Known rows, with every way that one mark hangs from another
mizaf{fotaroz{neginop}}: [ -4  12  15   7 -24  -4 -17   1  14  -2 -10 -19   2  -7   0   4 -14  -1
   2  -3  11  19  21  -9  -8 -15  12   0   2  10 -16 -10]
ponazu{neginop{detad{bagi} gepapu ponurik}}: [-36 -40  18  37  -4 -21 -19 -14  16 -20 -39 -16  15  19 -17  57   9   4
 -24  32 -49 -23 -21  21 -40   9 -16  41 -41  25  26 -19]
detad{bagi neginop{fotaroz}}: [  6 -25  12  20   6 -13 -14   8  14  -5 -26 -11   7  -3 -11  16 -23 -12
 -32  36 -20   4   9  -9 -20  24  21   9 -18  23  13   2]
nepamaz{mizaf{fotaroz{neginop}} natam{dofo{zabem}}}: [-15  -9  39  43 -43  -4  10  19  23 -39 -17  -4  26  27   0  46 -10  10
 -10  17  15  51  13 -17 -42   1  32   8  40 -28   3 -10]
detad{bagi neginop{fotaroz{mizaf} gepapu ponurik}}: [-17 -24  15  71  -7 -20 -34   1   6 -32 -68 -29  -4   7 -28  36 -22   4
 -47  48 -36  -5  -6  -9 -28  45   1  31 -23  34  21 -18]
natam{dofo ridok}: [ -3 -13   0   9 -15  18  -1  12   1  17  13 -14  -1  -4  33  12   8  23
 -14  -6  10  20 -22  -3 -28   5  -3 -17  -8 -20  11   4]
detad{bagi}: [  4 -19   4  10  -1   4  -4  -8   0 -11  -6   6   9  -1   0  12 -13   5
 -11  15  -1  -3  -8   6 -14   5   6  12  -1   5  -6  -9]
mizaf{fotaroz}: [ -9  -1   9   5 -13 -10  -4  11  17   6  -8 -11  14   4  -7 -12  -6  -8
   1  -6   5  11   9   4 -14 -13  11   0  10  -1 -11  -9]
dofo{natam{ridok} zabem}: [-13 -17 -10  14 -31  -1  14   0   9  -9  -8   5   8   1  47   3 -25  -3
  24 -12  -9  16 -32 -27 -40  21   5  12  13 -25   9 -11]
nepamaz{mizaf natam{dofo ridok}}: [-18 -14  10  39 -20  25  12  22  16 -18  15  -5  12  23   9  34   7  19
 -20  19  16  25  -5  -9 -34  20   9   2  25 -39  26   5]
zumuli{gepapu{neginop{detad{bagi} fotaroz ponurik}}}: [ -8 -36 -10  60   3 -23   7 -25  -5 -12 -37 -36 -12   4 -30  54  19   5
 -22   9 -44   9  -4   6 -53   6  10   7 -19  16  20 -24]
fotaroz{mizaf neginop{detad gepapu}}: [-16   3  25  23 -10  12 -45 -19  -2 -15 -44 -25 -17  11 -17  36   0  10
  10  -1  -3 -16   1 -25   6   3 -12  11 -10  19   8 -31]
bagi{detad{neginop{fotaroz{mizaf}}}}: [ 14  20  14  26  12  -2 -26   2  -2  -1 -47 -12 -25   4 -32   9 -20 -11
 -15  12 -25 -14  13 -35 -11  24  -3 -17  10  39   3  -6]
detad{neginop}: [  9   6  12   4  11   0  -8  15   5  -1  -4  -2   2   5  -1  -5  -5  -3
 -15  18  -2  -1   1 -12  -1   8   9   2 -11   7   8   9]
neginop{detad fotaroz gepapu{zumuli} ponurik}: [-24 -28  15  46 -20 -21 -23 -12  19  20 -47 -58  -6 -18 -20  51   1  -7
 -15  19 -54 -11  -5  11 -18   9  12   8 -29  27  30 -11]
zumuli{gepapu{neginop{detad ponurik}}}: [ -5  -3 -11  40   5  -8   4 -17 -12  -5 -14 -27 -13  10 -16  35  34  13
  -1 -11 -23   2 -12   4 -36  -9  -6  -1 -13  -2  15 -17]
mizaf{fotaroz{neginop{detad gepapu{zumuli} ponurik}}}: [-25   4  35  45 -41 -11 -44  -7  24  12 -39 -61  10 -16  -6  42  -5   2
  -7  13 -25   2   5   6 -23 -23  16  14 -23  28   2 -27]
ponurik{neginop{detad}}: [-23  -4  18   3   5   9 -12 -16  -8  21   0 -21   3  -1 -16  25  26 -16
   4 -12 -18   6  -6  -7 -13 -10  -7  -2   4  -2  13 -12]
bagi{detad{neginop{ponurik}}}: [ 14  24  14  27   1  -8 -15  -4  -3   0 -35 -19 -20   5 -13  11   0 -10
 -13  20 -36  -9 -13 -10 -16  20  -5   0 -13  24   0  -1]
zumuli{gepapu{neginop}}: [ 11   9 -12  23  13   0   8  -6 -17   2  16  -2   7  12  -1   1  12  14
  -2 -13   4   5  11  -2 -24  -9  -5  -9   7 -10  -3 -17]
zumuli{gepapu{neginop{detad fotaroz{mizaf} ponurik}}}: [-15  -6 -12  58   9 -13   1 -20 -20 -15 -40 -33 -28   6 -44  48  24  19
 -11 -10 -32   5   7 -13 -40   5  -5  -8  -1  14  19 -25]
zumuli{gepapu{neginop{fotaroz ponurik}}}: [ -2 -10 -18  52  -5 -27  17 -13 -11  -5 -15 -31  -8  -2 -19  28  15  14
 -20  -2 -29  20  11   3 -33   9  -1  -1  -6   2  13 -11]
detad{bagi neginop{fotaroz gepapu{zumuli} ponurik}}: [ -3 -27  27  60 -17 -20 -30   5  17   6 -43 -42  17 -13  -5  40 -29   1
 -49  57 -46  -7   1  10 -32  29  20  25 -32  37  17 -11]
nepamaz{mizaf{fotaroz}}: [-19   6  16  22 -14  -1  -6  12  21 -17 -11 -16  19  16 -17   0 -10  -1
   3   5  -3  13  12   3 -23  -9  19   4  25 -11   5 -15]
gepapu{neginop}: [ 16  17 -12   9  -3  -2  16   6  -7  11  14  -3   7  -2   6  12   3  -2
 -10  -5   3  17  10 -11 -11  -8   5 -13  -6  -7   5  -6]
gepapu{neginop{fotaroz ponurik} zumuli}: [ 13  10 -11  42 -23 -15  15   2  -2  27  -2 -37   2 -30 -10  49 -10   3
 -39   8 -29  26  22  -4 -26  -3  23 -19 -12  17   9  -2]
zumuli{gepapu{neginop{detad{bagi}}}}: [  5 -22   0  27  19   5  -5 -21 -11  -4  -7 -13  10  16  -8  27  16   9
  -4  -3 -10  -9  -6   2 -43  -8   4   1  -4   0   5 -25]
zabem{dofo{natam}}: [  3   3  -8  -2   9 -11   9 -10   8   0  -8   6  -5  29  23 -10  -5 -20
   0   3  -9 -17  -7 -18  -4  -2  -8  19   0 -17 -24   1]
ponazu{neginop{fotaroz}}: [-13 -17  -6   2   2 -17  10   6  13   3   2   0   6   2 -19  25  -7  -4
 -21  10 -26   5  24   0 -12   3  -2  -1 -12  24  19  11]
nepamaz{mizaf{fotaroz} natam{ridok}}: [-29   0  15  39 -28   7   4  26  31 -17   8  -8  26  15  -8  10 -11  -4
  -3  13  11  25  13  -9 -31   2  25  15  36 -30  21 -12]
ridok{natam}: [ -1   1  -2  -2  14   6  -1   8  -8  20 -12  -8   5   2 -14  10   0   1
   1  -8  12  -2   8  12   1   2   0  -7  12 -17   9 -13]
ponurik{neginop{detad fotaroz gepapu{zumuli}}}: [-26 -19  32  32 -11  -3 -29 -13   8  48 -22 -55  19 -17 -17  44   1 -20
 -12   7 -46  -2   8   2 -16  -8   8   3  -4  17  33 -20]

Rows
[  2  11  25  43  -1 -17 -31   0   6   1 -52 -27  -7  13  -7  10  -4 -12
  -9  31 -43 -20 -23  -7 -14  28 -16  16 -28  23   8 -13] | bagi{detad{neginop{gepapu ponurik}}}
[ 16  23  -3  34 -11   9  -2   8 -10  21   0 -21   3 -22 -16  40 -22   9
 -32  -4  -5  15  40 -24 -17  -7  18 -32  15  19   3 -13] | gepapu{neginop{fotaroz{mizaf}} zumuli}
[-36 -16   1  50 -11 -30 -13  -1   7 -21 -45 -18  -4  12 -34  45  -5  13
 -34  21 -41  -6  14  -4 -22  22 -23  20 -16  33  29 -14] | ponazu{neginop{fotaroz{mizaf} gepapu ponurik}}
[-33 -45  11  62  -9 -21 -32 -23   6 -25 -78 -37 -15   3 -39  62  -2   3
 -22  24 -46 -12 -19  -1 -31  29  -5  27 -20  29  28 -31] | neginop{detad{bagi} fotaroz{mizaf} gepapu ponurik}
[  4 -16  12  31   9   4 -21   8   0 -22 -38  -5  -6   2 -24  21 -26   1
 -37  29 -10  -1  14 -21 -21  27  14   3   0  29   8  -7] | detad{bagi neginop{fotaroz{mizaf}}}
[-20   2  27  47 -16   4 -29  -5  -9  31 -19 -41  18 -19 -15  33 -16   3
 -25   9 -21   3  24  -9 -16   6  -7   1  20  17  10 -25] | ponurik{neginop{fotaroz{mizaf} gepapu{zumuli}}}
[  4 -10  11  35   0  -7 -10   2   3 -21 -26  -8   1   2  -4  20  -8   8
 -34  36 -19  -1 -15   2 -30  24  12  22 -21  15  -1  -4] | detad{bagi neginop{ponurik}}
[-31  -6  34  42  -7   7 -39 -14  -5  32 -34 -49   4 -17 -30  50  -1  -7
 -16   3 -34  -9  15 -17 -20  -2  -4  -3  15  22  24 -29] | ponurik{neginop{detad fotaroz{mizaf} gepapu{zumuli}}}
[-12   3  28  36 -30   2 -37 -21   7  12 -34 -52  -6 -17  -5  55   2  12
  -5  16 -34 -10  -5   0  -7  -5   6  14 -31  26  10 -17] | fotaroz{neginop{detad gepapu{zumuli} ponurik}}
[  1 -28  -7  21  -2 -13   2 -10   9  10 -22 -21   5  -5 -16  53  -1 -19
 -21   7 -27  15   6 -10 -28  -1  23  -6 -21  15  27 -16] | gepapu{neginop{detad{bagi} fotaroz}}
[-17   1   8  33 -20  16  10  11  15 -25  16   5  12  13  -3  24  -2   4
  -3  18   4  13   7 -16 -16  20  14  16  30 -31  33  -3] | nepamaz{mizaf natam{ridok}}
[-21 -26  35  28 -22 -10 -47 -11  29  -9 -48 -36  21   6  -8  31 -15 -10
   1  16 -11  -4  -4   2 -24 -11  12  26 -21  17  -1 -37] | mizaf{fotaroz{neginop{detad{bagi} gepapu}}}
[  1 -25  -1  13 -27  11   7  14  -5   4   1  -3   9  -5  44  16  -4  27
  -8  -7   9  34 -37  -7 -44  12   5 -11   1 -25  16  -4] | natam{dofo{zabem} ridok}
[-21 -48  20  56 -22 -18 -28 -18  21  10 -53 -51   6 -15 -20  63  -8  -4
 -28  34 -56 -12 -13  19 -33  12  16  21 -30  34  23 -20] | neginop{detad{bagi} fotaroz gepapu{zumuli} ponurik}
[-10   5  13  19 -18  -1 -17 -23   1 -14 -32 -31 -28  -8 -17  49  22   3
  -2   2 -24   8  -5 -10  -4   0   2  10 -25  23   8  -7] | fotaroz{neginop{detad ponurik}}
[  2   4 -16   5  -1   5   7  -6   6   6   7  -1  -7  10  41 -14  -9 -10
  -2   0  -5 -11 -18 -27 -16   3  -5  18  -3 -24 -11  -4] | zabem{dofo{natam{ridok}}}
[  3   0  -6  20  19   2   2 -15 -12   6   1 -16   2  18  -8  15  28   6
   9 -20  -7  -2   0  -3 -29 -17   2 -12  -2  -9  13 -19] | zumuli{gepapu{neginop{detad}}}
[-33 -28  16  41 -13 -26 -19  -3  23  18 -31 -47   7  -7 -26  65   1   0
 -31  27 -64 -17  10  15 -32  -2  -1  13 -36  40  41  -4] | ponazu{neginop{detad fotaroz gepapu{zumuli} ponurik}}
[-13 -18  14  22  -9 -17 -13   5  20  25  -2 -25  28  -6  -5  32 -24   3
 -31  29 -37 -16  27  13 -19  -3   2   6 -15  30  24  -3] | ponazu{neginop{fotaroz gepapu{zumuli}}}
[-25   3  23  44 -22   0 -43 -21  -5 -28 -59 -33 -24   3 -26  52  10  19
  -1   7 -19 -10 -10 -15  -6  11 -13  21 -21  22  11 -32] | fotaroz{mizaf neginop{detad gepapu ponurik}}
[-28  15  20  60 -56   3  -2  12  27 -37 -11 -26   5   2 -13  41  -7  11
 -11  18   3  41  18 -16 -30   7  22  25  20 -13  17 -17] | nepamaz{mizaf{fotaroz{neginop{ponurik}}} natam{ridok}}
[-23 -57  15  30  -2 -20 -26 -15  22   0 -54 -30   6   6 -17  38 -12 -19
  -5  27 -38 -12 -12   6 -16  18   9  24 -26  19  29 -22] | neginop{detad{bagi} fotaroz gepapu}
[-18  -6  12  57  -4 -24 -30   9   4 -20 -59 -34 -10   7 -28  24 -12   7
 -30  31 -35  -1   2 -17 -12  37  -3  18 -22  24  25 -13] | detad{neginop{fotaroz{mizaf} gepapu ponurik}}
[  7 -27  27  40  -4 -11 -31  11  20  15 -31 -32  27  -9   1  24 -41  -7
 -40  50 -31 -15  11   3 -24  22  24  16 -24  30  18 -11] | detad{bagi neginop{fotaroz gepapu{zumuli}}}
[ -7  -8   1  32  -6 -25  -3   9  10  -6 -35 -25 -16  -5 -20  20  -2  -7
 -31  28 -36  13   5  -9 -15  23  11   6 -26  24  24  10] | detad{neginop{fotaroz ponurik}}
[-28 -18  -1  37  -7 -11 -11 -15  -2 -15 -55 -31 -37  -4 -48  49  11   4
 -12   1 -35   1  -2 -13 -17  15   1  -4  -3  27  24  -7] | neginop{detad fotaroz{mizaf} ponurik}
[ -8 -16  33  47 -30   3 -43 -25   9  -3 -42 -49   2 -19  -2  68  -8  14
 -18  33 -34 -13 -10   6 -24   2   9  31 -34  34   3 -27] | fotaroz{neginop{detad{bagi} gepapu{zumuli} ponurik}}
[-33 -14  24  20   0  -1 -24 -16   0  22 -18 -32  13   6 -12  26  22 -19
   5  -1 -24  -7 -16   0 -10  -4 -17  16 -10  -7  26 -23] | ponurik{neginop{detad gepapu}}
[-24 -25  23  51 -42   1  18  40  25 -23  -2  -6  36  22  18  27 -11  16
 -10   8  15  48 -14 -11 -62  12  28   6  43 -48  23  -7] | nepamaz{mizaf{fotaroz} natam{dofo{zabem} ridok}}
